What can hang from each mark:
sovokor: devuv gogub repez sanir
sanir: gogub repez semo
semo: devuv ganu gogub repez sovokor
devuv: gogub repez sanir
gogub: repez
repez: gogub

Every row comes from one small tree of marks. The marks that hang from a mark follow it in brackets, in alphabetical order. Every link used is in the known rows. Which tree was each row made from?
Known rows:
sanir(repez semo): [ 2.26  0.31  3.29 -1.22  0.88  0.79  3.15 -1.98 -0.79 -4.48 -0.47 -2.38
  0.99 -0.65 -0.69  0.65 -0.34  1.14 -1.19 -0.45 -0.04 -0.92  2.69 -0.86]
sovokor(devuv gogub(repez) sanir(semo)): [ 2.28  0.37 -6.01 -2.95  1.53  0.11  3.51 -1.50 -3.93  4.25 -0.91 -0.38
  2.65  1.31  2.26  0.90 -4.80 -0.55 -1.87 -0.61 -0.17 -0.61  2.69 -0.89]
semo(sovokor): [ 0.66 -0.50  3.85  0.94  1.19 -0.02  1.41 -1.56  1.46 -2.63 -1.57 -1.46
  1.47  1.13  0.16 -1.77  0.42 -0.09  1.30  0.00 -0.28  0.73  2.55 -1.37]
devuv(sanir): [ 0.40  0.35  4.98 -0.09  1.43  0.38  3.17 -1.32 -0.80 -2.27 -1.03 -3.05
  0.49  1.13 -1.10 -0.03  0.16  1.74  0.59 -0.21  0.65  0.11  2.62 -1.24]
sanir(semo(ganu sovokor)): [ 1.05 -0.55  1.35  1.68  0.90  1.45  0.46 -1.61  3.03 -2.37 -1.36  0.00
  1.98 -0.22 -0.15 -0.92  0.12 -0.69  1.72 -0.02 -1.24 -0.66  2.46 -0.86]
sovokor(gogub): [ 0.92  0.18  2.76 -0.26  1.67 -0.19  3.42 -1.42 -0.53 -0.16 -1.91 -0.82
  1.10  2.48  0.22 -0.64 -1.85  1.25 -0.45 -0.02  0.54  0.43  2.66 -1.12]
sanir(gogub): [ 1.07  0.46  4.27  0.47  0.41 -0.23  1.40 -1.59  0.91 -3.41 -1.70 -0.71
  0.44  2.43 -0.13  1.15 -1.07  2.00 -0.39  0.24 -0.32  0.29  2.87 -1.14]
semo(devuv gogub repez sovokor(sanir)): [ 1.34  0.48 -7.27 -0.14  1.14 -0.83 -2.68 -2.38 -1.76 -0.31 -1.00 -1.98
  2.66 -0.68  2.24 -0.70 -4.83 -2.56  2.95 -0.26 -0.87  1.07  4.02 -1.16]
semo(repez): [ 0.78 -0.19  2.97  0.57  1.47 -0.88  2.45 -2.08 -1.04 -4.93 -1.79 -2.33
  0.89 -0.14 -0.41 -2.01 -0.90  0.41  1.65 -0.63  0.01 -0.11  3.71 -1.30]
devuv(sanir(gogub(repez) semo(ganu))): [ 2.31  0.73  0.07  0.80  0.90  1.45  0.91 -1.19  0.50 -1.63 -0.95 -2.09
  0.90 -0.18 -2.17  3.28 -1.44  0.37  0.60 -0.32 -1.06 -0.89  1.56 -0.90]
sovokor(repez): [-0.16 -1.22  3.99 -0.39  1.50 -0.29  2.45 -2.19 -0.27 -1.30 -1.87 -1.46
  1.34  0.89  0.26 -1.68 -0.83  1.10 -0.79  0.03 -1.17 -1.01  1.94 -1.59]
repez(gogub): [ 0.47  0.15  4.40  0.37  0.60  0.11  2.02 -1.89 -0.72 -2.89 -1.97 -1.65
  0.42  2.63  0.89 -0.52 -0.39  2.03 -0.88  0.44  1.12  1.15  3.58 -1.63]
devuv(gogub repez): [-0.98  0.54  3.27  0.31  0.08 -0.65  1.94 -1.28 -1.55 -3.27 -1.14 -3.45
  0.04  1.27 -1.02  0.60 -0.32  1.15  1.10 -0.10  1.07  1.08  2.98 -1.42]
devuv(sanir(repez semo(sovokor))): [ 2.00  0.23  0.63 -0.80  1.46  1.76  1.05 -1.59  0.74 -3.68  0.51 -4.26
  1.65 -0.81 -0.74  1.07  1.08  0.16  0.33 -0.66 -0.71  0.22  3.00 -1.10]
semo(sovokor(gogub repez sanir)): [ 0.02 -1.41 -3.43 -0.96  2.60  0.25  0.16 -1.96  0.61  4.55 -2.22 -0.64
  3.26  2.91  3.18 -1.86 -3.45 -0.76 -1.57 -0.09 -2.61 -0.09  2.69 -1.70]
devuv(gogub(repez) sanir): [ 0.98  0.48  1.73  0.10  0.68  0.11  2.98 -1.47 -3.09  0.09 -1.04 -5.50
  0.26  0.39 -2.45  1.42 -0.59  0.24  0.75 -0.07  0.31  0.99  0.86 -1.39]
semo(devuv): [ 0.61  0.36  1.77 -0.75  0.43 -0.87  2.52 -1.96 -1.46 -1.63 -1.58 -1.27
  0.63  0.39  0.49 -0.43 -1.45  0.62  1.72  0.02  0.91 -0.50  2.66 -0.79]
sanir(repez): [ 1.87  0.47  4.88 -0.40  1.47 -0.38  3.18 -1.84 -1.26 -3.54 -1.83 -2.82
  0.67  0.21 -0.78 -0.58  0.06  0.94 -0.54 -0.24 -0.18 -0.76  1.91 -1.21]
devuv(repez(gogub) sanir(semo(ganu sovokor))): [-0.57  0.45 -1.09  1.38  1.25  2.00 -1.58 -0.90  1.92 -3.59 -0.49 -2.76
  1.39  0.56  0.21  1.33  0.87  0.42  1.78 -0.36  0.38  1.17  4.70 -1.65]
sovokor(devuv(sanir(semo)) repez(gogub)): [-0.20 -0.40 -3.81 -2.49  0.84  1.46  0.92 -2.24 -1.96  0.28  0.33 -2.33
  1.75  1.59  2.25  1.34 -0.38  2.64 -1.94  0.14 -0.66  0.04  4.08 -1.68]
semo(repez sovokor(devuv)): [ 0.70 -0.23 -2.88  0.23  1.49 -0.99  0.63 -2.02 -0.74 -2.52 -1.31 -1.85
  2.09 -0.04  1.22 -2.50  0.12 -1.26  3.01 -0.56 -0.99  0.39  3.84 -1.35]
sanir(semo(devuv)): [ 1.03  0.22  0.25 -1.55 -0.09  0.21  2.44 -2.13 -0.85 -2.74 -0.21 -0.80
  1.01 -0.47  0.68  0.77 -1.87  0.85  1.17 -0.21  1.01 -0.73  3.57 -0.48]
sovokor(gogub repez sanir): [-0.05 -1.01 -1.62 -1.67  2.47 -0.06  2.09 -2.03 -1.34  4.33 -2.44 -0.49
  2.47  2.98  2.76 -1.22 -4.33  0.62 -2.69 -0.13 -1.84 -0.89  2.58 -1.52]
devuv(gogub repez sanir): [-1.33  0.91  2.42  0.01  0.59  0.05  1.78 -0.93 -1.91 -2.51 -0.44 -5.18
 -0.09  1.26 -1.59  1.64  0.22  1.66  1.48 -0.31  1.14  1.33  3.08 -1.50]
devuv(sanir(gogub)): [ 0.76  0.88  3.36  0.21  0.88  0.52  1.15 -1.27  0.54 -2.77 -0.98 -2.49
  0.30  2.39 -0.70  2.26 -0.47  2.34  0.08  0.00 -0.22  0.56  2.93 -1.23]

Write each row's tree:
[ 0.11  1.04  1.74 -0.71  0.58  1.03  0.65 -0.69  0.68 -5.52  0.80 -2.72
  0.48  1.12 -0.89  3.96 -0.68  2.55  0.28 -0.77  0.84  0.67  4.66 -1.12]
devuv(repez sanir(gogub semo))
[-0.45  0.64 -6.86  0.11  2.04 -0.47 -1.22 -1.03  0.01  3.54 -2.79 -0.30
  2.49  1.52  2.75 -0.41 -3.88 -2.35  2.79 -0.47 -0.62 -0.47  3.48 -1.01]
semo(devuv(repez) ganu sovokor(gogub sanir))
[ 1.76  0.56 -2.06  0.90  1.36  2.54 -1.12 -1.78  1.50 -2.36 -0.90 -3.55
  1.57  0.11  0.14  1.33  1.28  0.11  0.21 -0.03 -1.18  0.27  3.20 -1.45]
devuv(sanir(repez(gogub) semo(ganu sovokor)))
[ 0.34  1.35 -5.25 -0.64  0.89  0.43 -0.70 -1.11 -2.50  0.40 -0.37  0.39
  2.41 -0.05  1.38  1.58 -4.27 -0.05  0.24 -0.19 -0.22 -0.90  3.35 -0.96]
sovokor(devuv(repez) sanir(semo(ganu gogub)))
[ 2.07  0.54  1.89 -1.08  0.45  1.18  1.80 -2.26 -0.97 -4.32 -0.66 -2.62
  0.76  0.72  0.70  1.29 -0.28  1.97 -2.32 -0.05  0.54  0.39  3.82 -1.32]
sanir(repez(gogub) semo)
[ 2.67  0.75  1.69 -0.99  0.24  0.85  1.14 -1.92  0.65 -4.95 -0.40 -1.76
  0.78  0.68 -0.24  2.87 -0.99  1.81 -1.58 -0.22 -0.88 -0.49  3.02 -0.82]
sanir(gogub repez semo)
[ 2.10  1.01  0.59 -0.94  1.08 -0.13  0.73 -1.94 -0.72 -1.34 -2.24 -1.89
  1.08  2.10  1.39  1.73 -2.64  1.01 -2.36 -0.11 -1.70 -0.66  2.68 -1.15]
sovokor(sanir(gogub repez))
[ 0.24  0.44 -3.42 -0.20 -0.22 -1.17  0.90 -2.69 -2.68 -2.17 -1.52 -3.56
  0.46 -0.36  0.22 -0.15 -1.95 -0.50  3.34 -0.16  0.00  0.46  3.53 -0.86]
semo(devuv(gogub) repez)
[-0.40 -0.79 -2.51 -2.30  1.60 -0.61  2.01 -2.29 -2.63  3.37 -1.97 -0.45
  2.42  1.89  3.27 -1.59 -2.78  0.60 -1.83  0.00 -2.12 -1.79  2.47 -1.52]
sovokor(devuv repez sanir)
[ 1.96  0.56 -0.79 -1.81  0.69  1.28  1.42 -2.38 -1.69 -1.78 -1.10 -2.25
  1.38  1.33  2.61  1.20 -2.21  1.43 -3.52 -0.17 -0.09  0.03  4.32 -1.29]
sovokor(sanir(repez(gogub) semo))
[ 0.88  0.71 -6.34  1.69  1.58  0.18 -2.56 -1.56  1.33 -1.32 -1.77 -2.07
  1.87  0.70  0.58  0.46  0.09 -1.03  3.92 -0.33 -2.77 -0.11  3.24 -1.23]
semo(ganu repez sovokor(devuv(sanir(gogub))))
[ 0.49 -0.05 -2.66 -0.97  1.20 -0.34  0.84 -1.71 -0.85  1.82 -1.74 -0.44
  2.56  1.94  3.20 -1.56 -1.50 -0.75  0.25 -0.03 -1.16  0.05  3.01 -1.27]
semo(sovokor(devuv sanir))
[-0.01  0.10 -8.74  1.11  0.85 -0.29 -1.53 -2.38 -1.16  2.66 -2.79 -1.78
  2.47  0.64  2.57 -1.66 -1.88 -2.71  2.77 -0.02 -3.13 -0.27  2.93 -1.22]
semo(ganu repez sovokor(devuv(gogub) sanir))
[ 1.86  0.80 -4.27  1.26  1.49  0.23 -1.17 -0.94  0.28  1.69 -1.86 -2.13
  1.76  0.90 -0.66  1.60 -0.17 -1.44  2.53  0.00 -2.17 -0.13  0.81 -1.30]
semo(ganu sovokor(devuv(sanir(gogub(repez)))))
[-0.76 -0.63 -2.32 -1.27  0.23 -0.55  1.50 -2.49 -2.53  2.25 -1.38 -2.18
  1.36  1.73  1.14 -0.29 -0.78  1.00 -0.40  0.57 -1.83 -0.41  1.57 -1.47]
sovokor(devuv(gogub) repez)
[-0.90  0.91  3.21 -0.01  1.23  0.23  1.26 -0.90 -1.54 -3.91 -0.88 -4.18
  0.13  1.99 -0.12  1.10  0.30  2.50  0.27 -0.33  2.18  1.73  4.68 -1.95]
devuv(repez(gogub) sanir)
[ 0.14 -0.67 -0.10 -0.98  1.18 -0.07  0.12 -2.22  0.23  0.92 -2.23 -0.44
  1.82  2.86  2.44  0.54 -3.66  1.43 -2.65  0.17 -2.71 -0.94  2.74 -1.55]
sovokor(repez sanir(gogub))
[ 0.92 -0.84 -5.27 -1.28  0.84  0.85 -1.56 -2.17 -0.21  0.51  0.92 -0.39
  3.31 -0.13  1.35  0.31 -1.94 -0.25 -0.13  0.34 -1.95  0.29  2.40 -1.41]
sanir(semo(gogub sovokor(devuv repez)))
[ 1.88  0.06 -6.47 -1.40  2.26 -0.70  1.63 -1.32 -2.58  5.67 -2.13 -1.02
  3.15  2.11  2.58 -0.97 -3.59 -2.29 -0.22 -0.41 -1.00  0.41  1.97 -1.40]
semo(sovokor(devuv gogub(repez) sanir))
[ 1.59  0.06 -5.80  0.85 -0.42  0.65 -0.56 -2.09 -0.21  1.21 -1.25 -2.32
  1.63 -1.48 -0.70  1.22 -1.60 -2.93  3.48  0.09 -1.15 -0.19  0.96 -0.66]
sanir(semo(devuv(gogub(repez)) ganu sovokor))
[ 1.60  1.00 -5.64 -2.77 -0.53  0.58  1.05 -2.72 -3.22  0.72 -0.53 -3.19
  1.19 -0.20  1.92  2.52 -3.27 -0.19 -0.85 -0.13 -0.79 -0.74  3.08 -0.47]
sovokor(sanir(repez semo(devuv(gogub))))
[ 1.04  1.46 -2.59 -1.49  0.19  0.03  1.25 -2.15 -3.32 -0.19 -0.78 -5.89
  0.04  0.04 -0.81  2.46 -0.41  0.59  1.38  0.04 -0.08  0.12  1.84 -0.85]
semo(devuv(gogub sanir(repez)))
[-0.68 -0.71 -4.23 -1.00  1.63  0.63 -0.98 -2.01 -0.52  1.87 -0.87 -2.98
  2.21  2.37  2.52 -0.54  0.80  0.78 -0.17  0.35 -1.51  1.08  3.35 -2.19]
semo(sovokor(devuv(sanir) repez(gogub)))
[-0.13  1.80 -2.06  0.73  1.29 -0.18 -1.25 -0.85 -2.03 -1.18 -0.80 -2.75
  0.80 -0.86 -1.66  2.02 -2.42 -0.01  3.77 -0.06  1.03 -0.13  2.39 -1.04]
semo(devuv(repez sanir) ganu gogub)
[ 0.26  0.89 -4.38  0.95  1.25  0.10 -0.74 -2.31 -1.63 -1.77 -2.40 -3.35
  0.63 -0.08  0.79 -0.02 -1.13 -0.03  3.44 -0.17  0.00 -0.08  4.25 -1.27]
semo(devuv(sanir) ganu repez(gogub))
